Each row was made from one path, in order. Every step used is in the known rows, and no mark comes twice. Write each row's path.
Known rows
vinu -> pudip: [ -2  -4   1  13   4   1  -8  -1 -10   4   1  29  -9   6   5 -15  -3   0]
sabog -> zosem -> pudip -> keved: [  1  -2  -1 -11  -1 -13  14  -1 -20  -3 -12  -4  -3  -2 -12   0   4  22]
mobe -> vinu -> sabog: [ 30  -5   4   7  13  12  -2  -8   1  -4  14 -22 -10   7  10 -13   9 -14]
sabog -> zosem -> mobe -> vinu -> pudip: [  8  -1   0   1  -4   4  27  -4 -16  10   6  23 -10 -10  -3  10  -2 -18]
zosem -> sabog: [  4   5   3  -2  -1   5   4  -3  15 -10  -2  18 -12   8   6  -8  11   8]
sabog -> vinu -> pudip -> zosem: [  1  -3  -1  10  26  -7 -20  -8   4   7  -5  -2  11   0   4  -3  -1   1]
sabog -> zosem -> mobe -> vinu -> pudip -> keved -> damorep: [  8 -10   6 -16 -17 -14  20   6  -7   3 -24  10  15 -12 -15   7 -17 -19]
pudip -> zosem -> sabog -> vinu: [  6   6   3  -5  23  -3  -8 -10  30  -5  -8 -13   8   1   5   7  13  11]
zosem -> mobe -> vinu -> pudip -> keved: [ 15  -4  13   0  -2  -3   4   0 -10   3  -3  11  -1  -8 -14  -9 -13 -24]
mobe -> vinu -> sabog -> zosem: [ 25  -5  -9 -10  13   5  16 -11  -4   0  15 -24 -12   5  11   0  15  -5]
vinu -> mobe: [  0  -1  -6  10  -2   8  -3   0  -6   5   3 -11 -10   0   5 -17  -2  -5]
zosem -> pudip: [  2   2   8  24  -6   5   2  -1 -19  -3  -5  11  -9   3  -1  -9   5  12]
mobe -> vinu -> pudip -> zosem -> sabog: [ 17   1  14  13  32  -1   0 -13  31  -4   1  -1   5   5   2  -6   1 -13]
vinu -> sabog: [ 17   2  -4  12  10   8  -8  -2  -3  -4   6  -4 -13  10  11 -16  12   1]
mobe -> vinu -> sabog -> zosem -> pudip -> keved: [ 31   3   4  -7  13  -4  17  -4 -12  -2  -1 -43  -3   1  -9   4   7   2]
keved -> sabog -> vinu: [-24  -8  -3 -11 -19   2 -18   6   3  -6   9   0   5   2   6   4   0  13]
vinu -> sabog -> zosem: [ 13   2 -16  -5  11   1   8  -4  -7   0   5  -5 -13   7  13  -2  17  10]

Which path is each row?
[ 10  -7  -4 -11 -11   4  31  -7 -17   3   8  12 -12 -12   0   8  11  -9]  sabog -> zosem -> mobe -> vinu
[  1   0   3  31  16  -4  -4  -1  -2   4  -7  31   5  -7  -2 -12  -2 -12]  vinu -> pudip -> zosem -> mobe
[-16  -4   0  -1 -20   2  17   5  -6   4  13  25   0  -8  -3  13  -9 -14]  keved -> sabog -> zosem -> mobe -> vinu -> pudip
[-27  -1  -3   6 -22  -1  10   6 -12  -7   3  11  -1   2  -2   9   2  23]  keved -> sabog -> zosem -> pudip
[-24   4   1  18   1  -3 -19   7  10   4  -2  13  21  -8  -4   9 -10  -6]  keved -> sabog -> vinu -> pudip -> zosem -> mobe
[-28 -14 -13 -16 -18  -6   3   5  -3  -6  11  19   0   3   9   1   7  18]  keved -> sabog -> zosem
[-21  11   4   0 -17  -1 -15  15  -1   2  -9 -49  14  -3 -18   6 -18   7]  zosem -> pudip -> keved -> sabog -> vinu -> mobe
[-26  -1   0   1 -12   2 -22   7   2   0   6  11   6   5   2   6 -11   5]  keved -> sabog -> vinu -> pudip
[-25  -6   0   9  12  -9 -30   3  15  -1   3   1  23   2   3   1  -9   3]  keved -> sabog -> vinu -> pudip -> zosem
[  2   8  10 -20  -7 -10 -10   8  27  -6 -35  -2  19   4 -11   9 -17   1]  zosem -> sabog -> vinu -> pudip -> keved -> damorep
[-21  -1  -5 -21 -15  -6 -22  13   8   1   0 -42  14  -3  -7  -1 -16   3]  pudip -> keved -> sabog -> vinu -> mobe
[  4  11   2 -14  -1   8   0  -5  18  -4  -3   0  -7   4   5  10  11  12]  zosem -> sabog -> vinu
[ 14  10 -13   4  -1   6  20   1 -12   5   1   8 -15  -4   5   6  15  -2]  vinu -> sabog -> zosem -> mobe
[ 1 18  4 -3  5  8 -3 -3 17  2 -5 10 -6  6  1 11 -1  4]  zosem -> sabog -> vinu -> pudip
[ 32   5   5  16   1  17  11  -2  -5   2  11 -11 -12  -4   4  -5   8 -25]  zosem -> mobe -> vinu -> sabog
[-28 -11  -7 -23  -7 -21  -7  10  -2  -4   0  19   9   3  -5  -2 -13  12]  vinu -> pudip -> keved -> sabog -> zosem
[  0   6  -8  -1  -1   9  -5  -2  -4  11   1 -31  -4  -3   2  -1  -2  -2]  sabog -> vinu -> mobe
